What can hang from each mark:
j_410: j_714 j_725 j_778
j_138: j_714
j_194: j_714
j_714: j_138 j_410 j_846
j_846: j_714 j_725
j_725: j_410 j_846

Known rows, with every way that one mark hangs from another:
j_138(j_714): -0.72; -1.82; 2.35; -0.44; 2.20; -3.52; 2.90; -2.44; -0.65; 1.17; -4.13; 0.77; -1.69; -0.53; 3.63; -3.63; -3.31; -0.91; -0.82; -1.98; 1.45; 1.26; 0.28; 1.62
j_194(j_714(j_138 j_410(j_725) j_846)): 1.15; -0.56; -2.84; 1.79; -2.37; 1.68; -0.78; -1.27; 3.30; -0.06; -0.51; 0.11; -2.97; 0.40; -3.48; -6.35; -0.22; -1.92; -5.32; 3.23; -1.47; 0.79; -2.51; -0.11
j_194(j_714(j_410)): -0.54; -1.85; -6.12; 0.02; 1.88; -0.19; 1.92; -0.51; 1.16; -0.39; -1.96; -4.30; -2.41; 0.17; 0.84; -5.37; -1.75; -2.08; -3.72; 0.46; 0.59; 0.79; -0.58; -0.11
j_714(j_410(j_725) j_846): 0.68; 0.68; 0.04; 1.01; 0.07; -0.83; 0.37; -2.41; 5.69; 0.76; -0.41; -2.69; -1.55; 0.49; -3.10; -0.77; -4.39; -2.03; -4.28; 2.27; -2.20; -1.46; -1.74; 1.69
j_714(j_138 j_846(j_725)): 1.11; -3.38; 1.08; 2.05; -1.22; 0.68; -1.61; -6.47; 0.58; 1.68; -2.99; 3.37; -1.84; 0.54; -1.76; -2.23; 3.80; -1.28; -0.51; -0.01; -0.47; 0.03; -1.38; 0.21
j_846(j_714 j_725(j_410)): 1.14; -6.06; -6.35; 2.99; 3.34; 2.69; 0.90; 0.22; -0.84; 0.41; -2.09; -0.24; -0.41; 0.49; 0.92; -5.60; 2.03; 0.02; 1.77; 1.02; -2.33; 4.82; 0.06; 0.88
j_725(j_846(j_714(j_410))): -0.04; -2.53; -3.48; 0.29; 1.08; 1.41; 2.03; 0.66; 4.70; 1.01; -1.14; -4.15; -0.24; -0.42; 1.37; -2.28; 1.39; -2.09; -2.53; -0.68; 2.41; 1.29; -1.29; 0.33
j_138(j_714(j_410(j_725 j_778) j_846)): 0.00; -0.97; 3.10; 1.47; -2.76; -1.18; 0.01; -1.45; 2.58; -1.06; -1.53; 1.13; -0.75; 0.20; -1.97; 1.53; -5.42; 0.34; -5.13; 2.61; -3.41; -1.96; -1.60; 1.33
j_725(j_846): -0.29; -1.54; -1.06; -1.43; 1.19; -2.87; 3.13; -1.06; 2.68; 2.10; -2.99; -3.09; -1.18; -0.94; 4.56; -3.45; 2.34; -2.57; -0.85; -2.80; 0.94; 0.43; -0.93; 1.07
j_714(j_410): -0.02; 0.59; -2.29; 0.63; 2.74; -1.95; 2.07; -3.08; 1.82; 1.26; -1.71; -5.97; -1.42; -0.31; -0.06; -0.46; -3.51; -1.99; -2.64; 0.05; 1.06; -0.88; -0.03; 0.31
j_846(j_725(j_410)): 0.51; -3.40; -3.63; 1.21; 2.60; -0.53; 1.47; -1.77; -0.44; 1.18; -2.47; -1.13; -1.65; 0.08; 1.88; -4.30; 0.19; -0.60; 1.29; -0.32; -4.93; 2.86; 0.30; 1.05
j_714(j_138 j_410): 0.77; 2.58; -0.65; 2.21; 0.77; -1.25; 0.58; -3.64; -0.62; 2.00; -1.82; -4.58; -2.22; -0.79; -2.13; -1.39; -1.50; -1.77; -3.07; 0.27; 1.78; -0.41; -0.29; -0.89
j_410(j_778): 0.88; -2.45; -1.96; 1.72; 2.16; -4.21; 2.52; -1.28; -5.44; -0.16; -3.47; -5.33; -0.11; -0.74; 2.04; -0.20; 0.41; -0.61; -1.16; 0.56; 0.53; -1.48; -0.09; 0.50
j_725(j_410 j_846): -0.47; -0.78; -3.22; -0.69; 1.60; -1.94; 3.75; 0.74; 2.59; 2.80; -1.22; -4.49; -2.28; -1.09; 3.71; -4.49; 0.09; -2.06; -0.13; -2.97; -2.73; 4.86; -1.08; 0.45
j_194(j_714(j_138 j_846)): 0.35; -3.64; -2.89; 0.95; -0.47; 0.42; 0.20; -3.35; -0.14; 0.69; -2.26; 0.35; -3.38; 0.18; -0.84; -6.99; 2.73; -2.15; -2.42; -0.28; 2.23; 3.25; -2.09; -0.34
j_846(j_725(j_410(j_714))): 2.38; -4.08; -3.92; 2.10; 2.57; -1.33; 1.83; 0.79; 0.45; 0.51; -1.75; 2.32; -0.58; 0.26; 2.17; -4.00; 1.10; 0.08; 1.26; 1.18; -4.20; 4.25; -0.11; 0.75
j_725(j_410(j_714(j_138) j_778) j_846): 2.95; -1.28; -2.62; 2.67; -1.64; -2.69; 2.36; 4.22; -1.67; 0.93; -0.66; -0.88; -0.69; -1.44; 2.28; -1.67; 3.85; 0.01; -1.23; 0.94; -2.13; 5.13; -2.28; -1.52
j_194(j_714(j_846)): -0.54; -5.50; -4.18; -0.43; 1.69; -0.41; 1.76; -2.40; 1.64; 0.03; -2.32; -0.99; -2.61; 0.68; 1.06; -6.52; 0.78; -2.48; -1.98; -0.94; 1.23; 2.40; -1.67; 0.58
j_725(j_410(j_714(j_846) j_778)): 2.54; -4.00; -2.77; 3.11; 1.62; -3.33; 2.20; 1.55; -0.94; -0.30; 0.03; -1.74; -0.56; 0.21; -0.44; -0.07; -0.66; 0.26; -0.79; 1.68; -2.23; 4.82; -1.95; -0.24
j_138(j_714(j_410(j_778) j_846)): -0.96; -2.06; 2.53; 0.71; -1.63; -0.78; 0.35; -3.64; 1.78; -0.57; -1.69; -0.48; -0.95; 0.22; -1.51; 3.23; -4.62; -0.09; -4.45; -0.09; -0.58; -1.25; -1.18; 0.20

Rows:
3.56; -1.47; -3.30; 4.48; 0.92; -3.66; 2.13; 2.69; -5.72; 0.24; -1.00; -2.00; -0.99; -0.89; 0.27; -1.80; 1.04; 0.63; -0.63; 2.20; -1.59; 5.42; -1.08; -1.24
j_725(j_410(j_714(j_138) j_778))
2.37; -5.09; -5.11; 5.60; -0.12; 2.84; -0.77; 0.33; -6.36; -0.24; -2.14; 0.05; -0.19; -0.05; -1.32; -3.61; 4.94; 1.34; 0.67; 3.05; -3.28; 3.92; -0.57; -0.86
j_846(j_714(j_138) j_725(j_410(j_778)))
-0.53; -4.96; 1.34; 1.30; -1.71; 0.11; 0.04; -3.11; -0.21; -0.17; -2.48; 4.08; -1.22; 0.40; 0.59; -0.62; -1.67; 1.16; -0.93; -0.09; -5.25; 2.18; -1.03; 0.84
j_138(j_714(j_846(j_725(j_410(j_778)))))
1.39; 3.84; -0.18; 1.53; -2.65; -0.71; 0.58; -0.02; 3.45; 1.76; -1.26; -1.92; -1.75; -1.17; -0.76; -3.14; 0.26; -1.90; -4.26; 1.69; -1.93; -1.48; -1.59; 0.21
j_714(j_138 j_410(j_725(j_846)))
1.35; -1.63; -2.55; 2.67; -2.24; 1.72; 0.28; 0.88; -0.63; 0.45; -1.41; -3.59; 0.07; -0.98; -0.48; -0.05; 3.86; -0.91; -3.49; 1.09; 2.06; 0.33; -1.83; -1.25
j_725(j_846(j_714(j_138 j_410(j_778))))
2.74; -2.03; -1.25; 3.03; 1.68; -2.26; 1.55; -0.38; 0.81; 1.91; 0.06; 0.05; -2.25; 0.05; -1.26; -3.35; -0.14; -0.86; -0.29; 0.61; -0.50; 7.63; -2.08; -0.42
j_725(j_410(j_714(j_138 j_846)))
0.31; -3.56; -5.31; 0.81; 2.62; 0.57; 3.27; 2.41; 1.78; 1.87; -0.79; -3.68; -1.15; -0.78; 2.97; -5.69; 1.61; -1.57; 0.32; -1.71; -0.28; 6.36; -1.34; 0.41
j_725(j_410 j_846(j_714))
3.32; -2.69; -1.72; 4.40; 0.04; -2.52; 1.11; 0.73; -2.67; 0.22; -0.07; -1.03; -1.15; -0.24; -1.70; -0.40; 0.85; 0.41; -1.13; 2.24; -1.80; 6.00; -2.22; -1.13
j_725(j_410(j_714(j_138 j_846) j_778))
0.04; 1.49; 2.09; 0.37; -0.11; -2.23; 1.62; -0.51; 2.42; 0.41; -2.33; 0.68; -1.53; -0.37; 0.71; -2.84; -6.39; -0.66; -3.88; 1.44; -1.87; -1.34; -0.21; 1.96
j_138(j_714(j_410(j_725)))
2.49; 3.32; -0.55; 4.05; -2.35; -1.92; -0.23; -0.09; -3.18; -0.20; -1.64; -3.99; -0.80; -1.00; -3.03; 0.17; -0.62; -0.15; -4.61; 4.53; -2.58; -3.05; -0.99; -0.32
j_714(j_138 j_410(j_725 j_778))
1.96; 1.49; 0.95; 3.96; -3.71; -0.41; -1.66; -2.72; 0.27; -0.22; -0.46; -2.38; -1.13; -0.16; -5.08; 1.96; -1.24; -0.53; -5.21; 4.18; -2.69; -2.72; -2.32; -0.36
j_714(j_138 j_410(j_725 j_778) j_846)
1.55; 1.30; -2.16; 2.60; -0.49; -2.73; 1.26; 0.96; -1.13; -0.89; -1.54; -5.10; -0.01; -0.56; -0.92; 0.31; -2.98; -0.40; -4.33; 3.93; -3.31; -4.02; -0.61; 0.89
j_714(j_410(j_725 j_778))
-0.12; -4.50; -2.04; 1.09; 1.39; 0.52; 0.32; -4.17; 2.47; 1.32; -1.39; 0.44; -1.90; 0.80; -0.89; -2.59; -0.01; -0.92; 0.52; -0.76; -4.00; 2.97; -1.11; 1.07
j_714(j_846(j_725(j_410)))
4.30; -1.06; 1.99; 3.50; -0.58; -3.16; 0.47; 0.51; 2.38; 0.66; -1.22; 4.38; -0.86; 0.29; -1.15; -4.04; 1.36; -1.05; -2.11; 3.84; -0.09; 2.51; -2.47; 1.30
j_410(j_714(j_138 j_846) j_725)
2.18; -3.13; -3.86; 1.61; -0.10; -3.51; 3.51; 4.69; 0.03; 0.31; -0.60; -2.22; -0.04; -1.10; 3.81; -1.17; 2.23; -0.11; -0.84; 0.22; -3.10; 5.01; -1.80; -0.43
j_725(j_410(j_714 j_778) j_846)
1.95; -4.71; -5.00; 4.28; 1.41; 3.43; -0.40; -0.97; -3.19; 1.23; -2.11; 1.04; -1.18; 0.11; -1.03; -6.23; 3.43; 0.35; 1.33; 1.56; -1.90; 5.80; -0.31; -0.14
j_846(j_714(j_138) j_725(j_410))
0.12; -1.87; -4.17; 0.54; -0.14; -2.51; 3.36; 2.07; -1.05; 1.24; -1.35; -5.32; -1.10; -1.33; 3.18; -1.60; 1.61; -0.79; -0.84; -1.52; -3.78; 2.77; -1.33; -0.06
j_725(j_410(j_778) j_846)
4.58; -2.61; -1.08; 3.51; 0.68; -5.58; 2.34; 4.77; -3.04; -1.87; -2.28; 0.50; 1.40; -0.27; 1.95; -2.02; 0.90; 0.53; -1.92; 5.29; -2.33; -0.82; -1.13; 1.67
j_410(j_714 j_725 j_778)
4.26; -3.87; 0.23; 3.31; -0.81; -4.45; 1.13; 2.79; 0.10; -1.78; -1.22; 2.22; 1.21; 0.45; 0.00; -0.48; 0.72; 0.22; -2.66; 5.22; -1.94; -0.78; -2.39; 1.59
j_410(j_714(j_846) j_725 j_778)
0.06; -1.63; -1.12; 1.62; -0.36; -1.11; 0.01; -3.81; 1.14; -0.42; -0.79; -5.44; -0.57; 0.27; -3.06; 4.02; -2.49; -0.95; -4.27; 1.00; -0.35; -2.20; -1.56; -0.27
j_714(j_410(j_778) j_846)
2.19; -3.55; -3.67; 5.07; -1.67; 3.93; -2.21; -1.53; -3.78; -1.13; -2.33; -0.34; 0.86; 0.23; -3.00; 0.22; 4.23; 0.84; -2.28; 4.26; -0.58; -0.98; -0.41; -1.13
j_846(j_714(j_138 j_410(j_778)) j_725)
-0.87; -3.60; -4.78; -0.11; 0.47; 1.29; 0.81; -2.85; 4.54; -0.23; -0.75; -2.65; -2.66; 0.94; -1.41; -3.85; -1.80; -2.41; -4.07; 0.08; 0.41; 1.30; -1.72; -0.02
j_194(j_714(j_410 j_846))
2.98; -0.26; -3.05; 5.52; -1.18; 1.15; -0.42; 1.81; -3.73; -0.93; -1.42; -3.24; 0.24; -0.31; -3.01; -1.79; 0.87; 0.09; -3.78; 5.45; 0.26; -0.47; -1.24; -0.25
j_846(j_714(j_138 j_410(j_725 j_778)))
2.89; -5.43; -0.47; 2.59; 0.82; -4.20; 1.56; -0.09; -0.77; -1.12; -1.49; 0.10; 0.85; 0.43; 0.37; 1.67; 1.28; -0.08; -1.78; 2.05; 1.77; 0.93; -1.98; 0.22
j_410(j_714(j_846) j_778)
1.88; 3.15; -0.29; 2.77; -4.47; -1.19; 0.00; 0.86; -0.38; 0.31; -1.37; -2.67; -0.66; -1.44; -1.13; 0.04; 1.41; -0.64; -5.09; 3.22; -3.45; -3.25; -1.79; -0.50
j_714(j_138 j_410(j_725(j_846) j_778))
0.39; 0.47; 1.59; 1.59; -1.54; -2.57; 1.24; 0.60; -0.47; -1.03; -2.43; -0.43; -0.47; -0.58; 0.36; -0.17; -5.38; 0.58; -4.61; 2.89; -3.28; -2.68; -0.39; 1.22
j_138(j_714(j_410(j_725 j_778)))
4.75; -0.50; 0.57; 3.33; -3.71; -4.19; 1.30; 5.03; -1.56; -0.60; -1.97; 2.84; 0.83; -1.18; 2.20; -2.18; 5.61; 0.20; -2.97; 4.47; -2.51; -0.41; -2.54; 0.25
j_410(j_714(j_138) j_725(j_846) j_778)
3.42; -3.61; -3.35; 4.28; -0.38; -1.16; 0.23; 1.27; -4.07; -0.40; -1.96; 2.25; -0.18; -0.14; 0.17; -1.99; 3.39; 1.29; 0.15; 3.30; -5.04; 3.09; -0.66; -0.74
j_846(j_725(j_410(j_714(j_138) j_778)))
3.09; -2.72; 1.52; 2.57; 0.96; -2.88; 0.81; -2.14; 1.18; 1.34; -1.48; 2.42; -1.23; 0.33; -0.60; -2.09; 2.20; -1.36; -1.09; 0.85; 3.36; 3.51; -2.10; -0.09
j_410(j_714(j_138 j_846))
0.27; -2.39; -4.38; 0.34; -0.57; 1.06; 0.53; -0.85; 5.21; -0.63; -0.47; -1.12; -2.47; 0.90; -1.89; -5.50; -2.43; -2.13; -4.82; 2.50; -2.49; 0.12; -2.18; 1.11
j_194(j_714(j_410(j_725) j_846))
1.75; -7.02; -6.51; 4.16; 1.73; 2.19; 0.52; 1.44; -4.56; -0.83; -2.15; -1.33; 0.54; 0.23; 0.18; -3.07; 2.77; 1.19; 0.94; 2.57; -3.77; 2.74; -0.19; 0.25
j_846(j_714 j_725(j_410(j_778)))
3.00; -7.11; -0.43; 2.89; -0.71; -2.02; -0.14; -0.62; -0.26; -1.53; -2.11; 3.43; 1.33; 0.84; 0.01; 1.98; 3.61; 0.73; -1.16; 2.96; -1.49; -0.40; -1.65; 0.45
j_410(j_714(j_846(j_725)) j_778)
2.50; -6.15; -0.06; 1.51; 1.31; -1.61; 0.42; -1.95; 3.78; 0.13; -1.90; 4.86; 0.12; 1.16; 0.88; -1.48; 2.28; -0.77; -0.38; 1.44; -0.12; 1.36; -1.39; 1.15
j_410(j_714(j_846(j_725)))
1.96; -1.79; -3.73; 4.64; 0.21; 1.39; -0.19; -0.68; -4.53; -0.29; -1.60; -5.22; 0.05; -0.45; -2.95; 0.05; 1.16; -0.13; -3.10; 3.08; 3.13; 0.49; -0.72; -1.30
j_846(j_714(j_138 j_410(j_778)))
0.40; 0.78; 1.01; 2.03; -0.58; 0.35; -0.87; -5.87; 2.76; 2.00; -0.75; -3.17; -2.52; 0.07; -4.49; 0.96; -1.45; -2.30; -3.71; 0.07; 1.71; 0.14; -1.81; -0.89
j_714(j_138 j_410 j_846)
4.91; -2.29; 1.10; 4.83; -2.81; -3.64; -0.08; 1.97; -1.76; -1.08; -1.36; 3.32; 0.42; 0.06; -1.83; -0.86; 2.69; 0.42; -2.87; 5.66; -1.40; 0.07; -2.77; 0.49
j_410(j_714(j_138 j_846) j_725 j_778)
1.05; -1.55; -0.16; 3.68; -4.04; 2.26; -3.18; -5.90; -0.33; -0.31; -1.48; 0.06; -0.71; 0.46; -5.01; 3.50; 1.93; 0.14; -3.85; 2.85; -2.57; -2.99; -1.61; -1.42
j_714(j_138 j_410(j_778) j_846(j_725))
0.86; -1.06; -5.28; 2.41; -1.72; 0.36; 0.41; -0.58; -3.79; -1.12; -1.96; -3.82; -2.04; -0.56; -1.56; -3.33; 1.11; -0.75; -4.62; 2.44; -0.01; -0.21; -1.08; -1.86
j_194(j_714(j_138 j_410(j_778)))
-0.48; -6.77; -6.24; 0.46; 0.71; 2.41; 0.54; -1.66; 2.22; -0.17; -1.48; 1.65; -2.77; 1.13; 0.10; -7.45; 1.56; -1.21; -0.73; -0.12; -4.26; 4.44; -1.48; 0.51
j_194(j_714(j_846(j_725(j_410))))
0.04; 0.76; 2.12; 0.31; -3.78; -1.76; 1.53; 1.73; 2.59; -0.54; -2.07; 0.60; -0.30; -0.95; 1.78; -0.19; -2.96; 0.26; -4.98; 1.82; -3.71; -2.87; -1.18; 1.07
j_138(j_714(j_410(j_725(j_846) j_778)))
0.38; -4.92; -4.77; 1.84; -1.14; 3.10; -0.91; -2.58; 0.17; 0.59; -1.46; 2.73; -3.47; 0.66; -1.32; -7.62; 3.51; -1.10; -1.01; 0.42; -3.59; 4.95; -1.92; -0.57
j_194(j_714(j_138 j_846(j_725(j_410))))
0.16; -0.95; -5.65; -0.63; -1.35; 0.26; 1.85; 2.35; 4.89; -0.22; -1.18; -1.91; -1.92; -0.21; 1.44; -7.01; 0.00; -2.30; -4.70; 1.94; -2.84; -0.55; -1.80; 0.94
j_194(j_714(j_410(j_725(j_846))))
2.03; -4.95; -2.38; 3.78; 0.99; 2.66; -0.88; -2.54; -3.27; 0.71; -3.59; 2.22; -0.15; 0.28; -0.08; -4.91; 5.49; -0.46; 0.74; 1.62; 1.36; 1.89; -0.21; 0.32
j_846(j_714(j_138) j_725)
3.66; -3.83; 0.67; 3.96; -1.27; -3.07; 0.17; -0.74; -2.92; -0.49; -1.57; 1.56; 0.16; 0.06; -1.20; 1.21; 3.47; -0.08; -2.04; 2.63; 2.31; 1.76; -2.31; -0.88
j_410(j_714(j_138 j_846) j_778)
-0.20; -5.79; -5.67; 1.33; -2.28; 2.95; -1.33; -2.61; 1.80; -2.22; -1.32; 0.06; -1.02; 1.09; -2.29; -1.14; 1.21; -0.31; -4.16; 2.59; -3.48; -1.65; -1.71; -0.54
j_194(j_714(j_410(j_778) j_846(j_725)))
-0.22; -1.72; -3.71; 1.13; -1.31; 2.09; -0.46; -3.43; 2.54; 0.40; -0.75; -1.32; -3.25; 0.43; -2.73; -4.30; 0.16; -2.22; -4.42; 0.69; 1.03; 2.30; -2.23; -1.23
j_194(j_714(j_138 j_410 j_846))
0.46; 2.15; -1.41; -0.14; -0.71; -1.67; 1.89; 0.85; 6.09; 1.17; -1.14; -3.51; -0.93; -0.69; 0.76; -2.51; -1.69; -2.18; -4.09; 1.33; -2.99; -2.70; -1.20; 1.54
j_714(j_410(j_725(j_846)))
2.54; -0.49; -2.46; 1.54; 0.00; -2.57; 2.92; 2.94; 1.98; 2.45; -0.45; 0.22; -1.79; -1.16; 2.63; -4.57; 3.05; -1.12; -0.42; -0.70; -1.12; 6.71; -2.02; -0.76
j_725(j_410(j_714(j_138)) j_846)
2.81; -4.95; -4.34; 3.26; 1.07; -1.64; 1.30; 1.71; -2.63; -1.04; -1.81; 1.21; 0.46; 0.13; 1.75; -1.63; 1.88; 1.24; 0.54; 2.71; -5.44; 2.82; -0.33; 0.15
j_846(j_725(j_410(j_714 j_778)))
0.97; -3.79; -4.45; 2.35; 1.07; -0.95; 0.94; -0.61; -4.07; -0.07; -2.49; -1.64; -0.62; -0.22; 0.83; -1.91; 1.08; 0.63; 0.70; 1.06; -6.36; 0.97; 0.17; 0.25
j_846(j_725(j_410(j_778)))
